What can hang from each mark
tivu: bilub
nobup: febe
ramo: febe fenam
pugifu: bilub fenam ramo vuvulep
nolo: pugifu
febe: gepo nobup ramo vuvulep
bilub: pugifu tivu
vuvulep: bilub febe fenam pugifu
gepo: febe
fenam: febe pugifu vuvulep

Each row was made from one small tree. The marks that hang from a mark follow it in brackets, in alphabetical order. Every link used is in the known rows. Write each row's tree.
In the rows, zero is written as 128.
Known rows
nobup[febe]: [107  87  99 173 137 130 171 121 100 114  74 136 103 160 115 117 132 106
 128  99 147 152 106 161 145 157 163  90 158 143 120 149 136]
vuvulep[bilub]: [ 91  88 120 179 147 131 193 106 124  88  65 149 106 171 118 128 129  97
 109  98 126 145 107 148 141 167 162 114 170 138 120 145 153]
nobup[febe[gepo ramo[fenam] vuvulep]]: [136 106  92 153 100 167 151 143 107 131  38 109  82 131 146  91 133 123
 127 122 178 147 100 106 162 148 155 107 113 147 135 119 198]
bilub[pugifu[fenam] tivu]: [102  96 132 206 195 147 178 131 123  78  84 127  89 163  85 127 106 102
 116  94 127 144 105 146  99 173 173 110 178 164  81 145 164]
bilub[pugifu[ramo]]: [ 85  86 143 185 175 162 186 114 120  92  90 149 116 150 112 138 125  83
 115  80 141 119 102 132 119 182 149 118 152 148  83 136 137]
pugifu[vuvulep]: [ 84  88 105 173 148 122 190 119 129 104  91 130 114 173  98 147 130 114
 126  91 160 136 117 158 118 186 151 108 147 131 130 128 151]
fenam[vuvulep[bilub[pugifu]]]: [ 83  83 136 208 156 148 181 110 122  88  57 144 123 162 108 130 130  99
  98 102  91 159 102 131 143 153 173 134 167 147  97 159 136]
ramo[fenam[febe]]: [128  97 102 161 144 155 170 100 103  99  91 127  90 145 132 128  95  98
 139 124 170 120 120 145 135 151 180 101 147 158 123 151 128]
nolo[pugifu[ramo]]: [ 94  99 138 148 150 142 202 112 116  88 100 153 130 152 129 120 130  96
 115  92 150 117 134 137 125 177 142 114 153 147 106 128 149]
febe[nobup ramo vuvulep]: [ 90  89  96 174 140 136 180 117 117 104  79 117 108 151 136 117 148 110
 117 113 181 150 114 129 144 140 169 103 132 114 106 152 194]
tivu[bilub[pugifu[fenam ramo[febe]]]]: [111  85 135 187 206 187 172 123 124  75  96 137  80 155 117 114  93  80
 121  83 140 116 104 126  78 186 161 123 137 178  51 145 102]
tivu[bilub[pugifu[fenam[febe]]]]: [114  91 109 194 193 178 161 117 109  87  95 131  96 148 108 121  99  88
 126  95 132 127 104 144 115 154 181  98 162 188  68 161  94]
pugifu[bilub ramo]: [ 85  86 140 150 159 145 182 128 118  88 106 143 116 179 135 144 119 106
 113  98 165 124 123 152 126 171 162 102 148 128 110 122 132]
ramo[fenam[febe[gepo nobup]]]: [125 102  84 145 152 162 180 124 103  95  66  92  77 152 132 146  95  98
 138 108 203 118 118 140 128 141 176  91 141 151 133 159 149]
pugifu[bilub[tivu] ramo]: [ 96  93 138 163 169 135 180 135 110  81  91 129  97 174 121 143 102 117
 107  96 166 132 136 153 119 168 172 106 159 148 114 127 161]
gepo[febe]: [ 88  79 129 182 151 133 184 111 117  87  74 132 115 161 107 130 128 112
 102  98 168 152 107 161 148 193 155 104 135 120 107 137 118]
ramo[fenam[febe[gepo nobup] pugifu]]: [143 103  92 154 133 160 176 108 100  96  75 105  79 139 149 145  75  83
 132 117 201 107 143 153 127 138 166  86 161 143 144 167 142]
febe[nobup]: [ 84  87  98 175 166 127 188 113 110  88  89 120 112 176 111 143 129  92
 130  96 175 141 118 163 124 154 171  93 165 120 111 166 151]
fenam[febe]: [109  89  97 168 144 140 181 109 111 103  91 131  99 144 129 147 118 101
 127 106 163 131 116 155 148 152 174  92 155 159 117 154 114]
vuvulep[febe fenam]: [ 88  98 113 155 155 118 159 137 112 103  78 139 106 148 155 166 149 123
 123 107 163 147 130 173 154 148 164 104 137 137 107 124 138]
fenam[febe[gepo] pugifu]: [135 100 100 166 115 148 180 118 111 110  75 128  84 127 151 158 101  96
 115 105 179 116 131 157 157 155 149  90 167 156 135 152 115]
fenam[febe[gepo ramo] pugifu[bilub]]: [148  81 121 137 107 155 170 131 105 107  76 138  89 126 174 149 110 113
 102 147 194 128 126 138 153 145 149  99 145 171 135 133 126]
tivu[bilub[pugifu[ramo]]]: [ 89  87 129 199 190 168 173 112 102  84  83 145 114 157 104 117 116  79
 118  66 143 121 114 141 120 180 155 111 153 166  74 147 118]
pugifu[fenam vuvulep]: [ 93  90 108 174 165 141 184 129 153 100 104 126 103 185  95 144 124 113
 127  87 145 129 110 158  85 187 153  98 150 133 115 127 148]
nolo[pugifu[fenam ramo]]: [103 107 142 149 165 162 196 123 139  83 113 149 123 164 124 116 125  98
 115  90 134 110 126 132  98 178 141 105 155 151  94 127 149]
tivu[bilub[pugifu[fenam ramo]]]: [ 94  92 133 194 202 190 165 120 126  80  96 139 108 169 100 113 108  80
 119  61 133 118 109 137  90 183 157 103 155 167  58 145 117]
tivu[bilub[pugifu[ramo vuvulep]]]: [ 80  86 123 190 191 161 181 119 121  96  90 140 121 163  89 128 116  89
 120  56 147 116 123 142  97 194 145 122 137 162  90 131 129]
vuvulep[bilub febe fenam[pugifu]]: [108 104 131 162 139 113 165 116 119  94  67 160 105 144 172 157 131 102
  93 112 127 136 153 170 150 139 158 115 160 134 122 137 147]
ramo[febe[gepo] fenam]: [129  93 108 156 144 155 183 129 110  99  63 114  64 147 141 130  95 115
 136 121 190 132 100 131 127 185 165 125 130 153 126 125 144]
nobup[febe[vuvulep[pugifu]]]: [102 100  68 199 119 136 172 123 100 133  68 138 111 152 138 130 135 110
 107  98 143 150 109 146 151 152 167  76 165 107 131 154 153]
fenam[pugifu vuvulep[febe[gepo nobup]]]: [102 112  89 189 137 139 167 141 112 110  51 113 109 154 161 169 119 108
 109  83 180 143 155 169 150 124 162  87 159 118 125 168 135]
febe[gepo vuvulep[fenam]]: [ 87  97 102 153 126 127 166 145 132 110  67  97  89 141 150 154 151 131
 115 102 173 136 117 153 178 165 160 113 137 118 125 115 173]
febe[gepo]: [102  92 103 172 139 141 187 137 118 102  64 119  98 158 120 148 136 114
 122  85 177 135 101 151 150 179 151 103 155 139 125 132 144]
vuvulep[bilub[pugifu[fenam]]]: [ 92  90 138 199 183 161 191 120 140  75  79 150 106 170  98 127 121  89
 103  98  92 144  84 125 106 174 165 117 175 154  86 143 151]
gepo[febe[ramo vuvulep]]: [ 95  83 123 178 126 139 177 115 127 103  64 125 114 138 129 108 149 122
  92 118 171 157 104 124 168 177 152 111 108 117 103 125 156]
febe[gepo nobup ramo vuvulep[fenam]]: [101  88  97 141 130 135 163 142 131 106  56  92  93 138 158 145 162 123
 111 122 197 140 116 130 155 147 155 115 114 119 115 134 206]
gepo[febe[nobup vuvulep]]: [ 65  89 104 180 159 125 186 116 121  88  81 104 117 159 113 130 132 110
  99  97 179 151 117 154 156 164 174  94 133  85 110 149 151]

Write each row's tree
[114 110 130 144 134 141 158 144 126 111  66 137  92 131 184 181 129 105
 101  81 182 106 155 162 148 159 133  98 138 137 116 117 139] -> vuvulep[febe[gepo] fenam[pugifu[ramo]]]
[ 70  96  97 180 151 126 193 112 128  93  73 120 110 171 124 131 132  97
 107  97 139 151 121 140 148 139 185 108 165 105 121 156 192] -> febe[nobup vuvulep[bilub]]
[ 79 104  81 173 142 134 187 143 120 103  70  91  99 157 128 146 134 116
 120  82 187 140 114 144 161 154 171  95 154 104 128 141 184] -> febe[gepo nobup vuvulep]
[107  94  99 169 109 147 174 141 130 121  53 115  95 133 143 122 151 127
 112 106 183 145  98 117 172 165 148 113 128 137 120 123 187] -> febe[gepo ramo vuvulep]
[112  97 131 131 148 152 210 138 118  90  77 137  96 131 151 135 116 104
 114  98 173 114 117 114 124 191 129 131 133 170 109 115 144] -> nolo[pugifu[ramo[febe[gepo]]]]
[ 93  84 119 148 142 118 178 116 134  94  70 124  76 139 164 138 131 117
 103 138 130 148 117 138 157 158 180 143 134 130 114 126 172] -> ramo[febe[vuvulep[bilub fenam]]]
[131  88 120 167 142 121 172 115  88  91  98 136  86 148 143 151  78 107
 103 137 164 134 160 177 140 136 185  94 180 164 133 156 129] -> fenam[febe pugifu[bilub[tivu]]]
[ 93 102 112 176 155 150 177 167 127 124  49 142 107 124 124 155 148 131
 108  91 173 146  90 109 128 171 129 121 116 176 106 101 169] -> bilub[pugifu[vuvulep[febe[gepo ramo]]]]
[111  83  81 159 163 137 178 108 106  95  84 121  99 156 152 184 123  98
 111 123 179 129 130 172 116 137 171  86 157 128 117 183 127] -> vuvulep[fenam[febe[nobup]] pugifu]
[ 77  92 144 122 157 132 208 131 123  92 122 155 140 172 122 141 122 119
 106 110 156 116 139 140  99 181 140 121 140 141 126  97 154] -> nolo[pugifu[bilub ramo vuvulep]]
[126  98  96 170 134 178 160 144 142 111  66  97  84 155 141 155 113 120
 120  95 152 132 109 142 136 147 169  92 150 165 111 159 113] -> pugifu[fenam[febe[gepo] vuvulep]]
[115  82 105 147 114 129 142 127 113 127  62 121  97 129 158 111 163 127
 117 138 154 154 114 137 166 133 158 114 115 136 114 128 182] -> nobup[febe[ramo vuvulep[fenam]]]
[ 96  85 119 154 161 141 196 121 141 104  97 135  88 156 128 152 109 105
 121  89 169 118 120 136  87 194 143 124 119 144 115 122 138] -> pugifu[ramo[febe] vuvulep]
[ 94  93 139 117 146 129 185 122 124  92 106 131 102 119 175 129 130 113
 110 131 152 116 142 127 141 165 156 144 117 141  96 108 164] -> nolo[pugifu[ramo[febe[vuvulep[fenam]]]]]
[ 92  91 140 143 166 141 192 135 119  74 124 151 131 178 127 121 119 122
 111 133 139 140 122 147 109 163 168 103 166 144 103 115 140] -> nolo[pugifu[bilub fenam]]
[102 105  80 172 113 137 164 152 112 130  53 107  91 141 131 127 142 126
 121  88 160 148 100 141 180 156 160  90 148 128 136 125 169] -> nobup[febe[gepo vuvulep]]
[ 96  97 142 197 187 152 184 125 109  82  78 134  99 145 101 136 110  91
 111  73 141 128 119 136 110 176 160 118 162 166  90 144 166] -> bilub[pugifu[ramo] tivu]
[ 88 110  75 170 167 139 184 170  95 101  65 136 113 177 158 190 124 128
  98  96 199 151 114 158 129 144 168  72 166 113 130 141 144] -> vuvulep[febe[gepo nobup] pugifu[bilub]]
[ 91 110 107 192 159 153 153 146 137 109  79 127 113 170 139 145 131 127
 122  87 135 152 127 157 128 139 177  95 150 134  93 152 121] -> pugifu[fenam[vuvulep[febe]]]
[ 86 101 131 145 153 136 209 118 131  95 107 150 135 159 112 135 129 106
 113  85 153 112 140 135 102 188 127 121 141 144 121 115 159] -> nolo[pugifu[ramo vuvulep]]
[ 98  93 118 183 159 117 199 120 133  92  57 128  90 178  89 138 113 115
 105  88 128 149 128 149 107 179 160 121 165 155 142 138 193] -> pugifu[vuvulep[bilub[tivu]]]
[ 87 123 122 157 167 133 201 141 150  95  86 162 127 168 124 133 128 121
 103 100 107 141 126 130  95 161 149 115 154 158 121 109 172] -> nolo[pugifu[fenam vuvulep[bilub febe]]]
[106 102 147 197 201 167 176 132 135  78  90 130  90 161  96 130 101  90
 109  73 127 121 111 131  81 181 162 110 168 168  74 140 163] -> bilub[pugifu[fenam ramo] tivu]
[106  94  96 196 117 151 189 109 129 113  49 159 115 151 149 119 141 111
  82 116 129 150  99 110 145 163 154 111 153 121 122 151 188] -> febe[ramo vuvulep[bilub pugifu]]
[112  87 140 158 142 138 205  99 144  95  85 156  83 151 143 149  88  80
  97  97 135 112 138 136  87 185 136 134 140 145 127 136 145] -> fenam[pugifu[ramo[febe] vuvulep[bilub]]]
[138  87  99 151 120 163 175 135 120 116  54 122  81 122 144 141 132 113
 120 113 192 135 100 121 154 154 145 102 128 185 119 143 140] -> fenam[febe[gepo ramo]]
[106 102  82 156 149 148 184 137 110  96  68  84  67 144 147 128  97 114
 131 121 201 134 111 123 136 156 185 117 124 118 127 136 181] -> ramo[febe[gepo nobup vuvulep] fenam]
[ 99  68 122 170 163 142 188 112 117  81  64 120 113 161 113 120 139 101
 101 117 194 160 103 138 127 171 149 105 115 123  99 157 147] -> gepo[febe[nobup ramo]]
[118  91  95 169 158 164 177 129 119  98 108 143 100 175 144 164  98 113
 105 129 155 130 107 152 101 153 179  72 176 138 112 152 105] -> vuvulep[pugifu[bilub fenam[febe]]]
[ 98  96  88 166 134 146 182 143 124 109  55  99  98 145 140 129 147 118
 117 101 196 146 105 118 154 148 155 102 130 123 118 143 202] -> febe[gepo nobup ramo vuvulep]
[108  80 125 119 154 139 179 147 152 104  75 109  67 144 151 177 122 121
 117  96 191 109 115 139 100 202 129 137 102 150 123 102 151] -> pugifu[ramo[febe[gepo]] vuvulep[fenam]]
[ 95 107 116 146 146 128 166 156 131  99  36 133  90 150 163 169 148 126
 100  94 149 148 115 149 163 157 151 117 143 150 126 117 165] -> vuvulep[bilub febe[gepo] fenam]
[ 96  85 120 219 187 181 151 120 120  85  81 123 117 174  98 110 114 102
 123  83 113 149 113 152 112 163 181 113 160 160  66 168 104] -> tivu[bilub[pugifu[fenam[vuvulep]]]]
[ 90  91 107 174 140 126 192 115 131  98  69 133  84 146 143 123 115 108
 104 120 127 151 105 126 156 162 180 130 146 131 119 136 163] -> ramo[febe[vuvulep[bilub]]]
[111  91 106 172 110 139 166 122 120 123  45 144 100 143 139  90 148 113
 102 120 122 164 101 111 163 137 158 112 136 145 123 136 195] -> nobup[febe[ramo vuvulep[bilub]]]
[133  87  98 158 114 154 164 144 107 126  36 127  90 141 134 116 146 117
 120 107 174 152  87 124 151 160 135  98 128 166 122 133 163] -> nobup[febe[gepo ramo]]
[ 90 105  98 176 122 138 188 135 139 105  47 121  91 154 132 133 136 114
 101  88 138 144 101 126 178 171 160 111 161 127 135 123 183] -> febe[gepo vuvulep[bilub]]
[116  98  77 154 128 153 176 136 119 116  58  93  83 123 154 141 135 114
 116 117 201 133 107 113 159 128 165  96 125 147 120 154 178] -> fenam[febe[gepo nobup ramo vuvulep]]
[ 96 103 115 206 153 130 172 130 104 105  46 131  92 137 100 106 121 107
  96 102  91 167 105 124 153 141 183 117 173 161 113 142 201] -> nobup[febe[vuvulep[bilub[pugifu tivu]]]]
[119  94 148 168 152 129 183 119 103  79  98 140  98 167 139 142  89 101
  95 102 164 119 165 168 116 161 161 101 174 139 123 137 152] -> fenam[pugifu[bilub[tivu] ramo]]
[ 96  88  91 137 152 121 176 145 124 100  70  80  67 137 167 162 130 122
 121 122 196 140 115 144 149 152 173 122 120 117 115 134 176] -> ramo[febe[gepo nobup vuvulep[fenam]]]
[109  94  90 166 139 158 178 126 126  97  37  98  91 163 139 160 118 105
 107  99 149 145 118 136 147 128 178 104 157 152 129 188 139] -> fenam[febe[gepo nobup] vuvulep[bilub]]
[ 88  97  95 188 148 147 177 138 129 103 107 136 115 182 144 145 120 125
  95 117 145 141 110 147 117 163 184  80 174  95 111 131 149] -> febe[vuvulep[pugifu[bilub fenam]]]
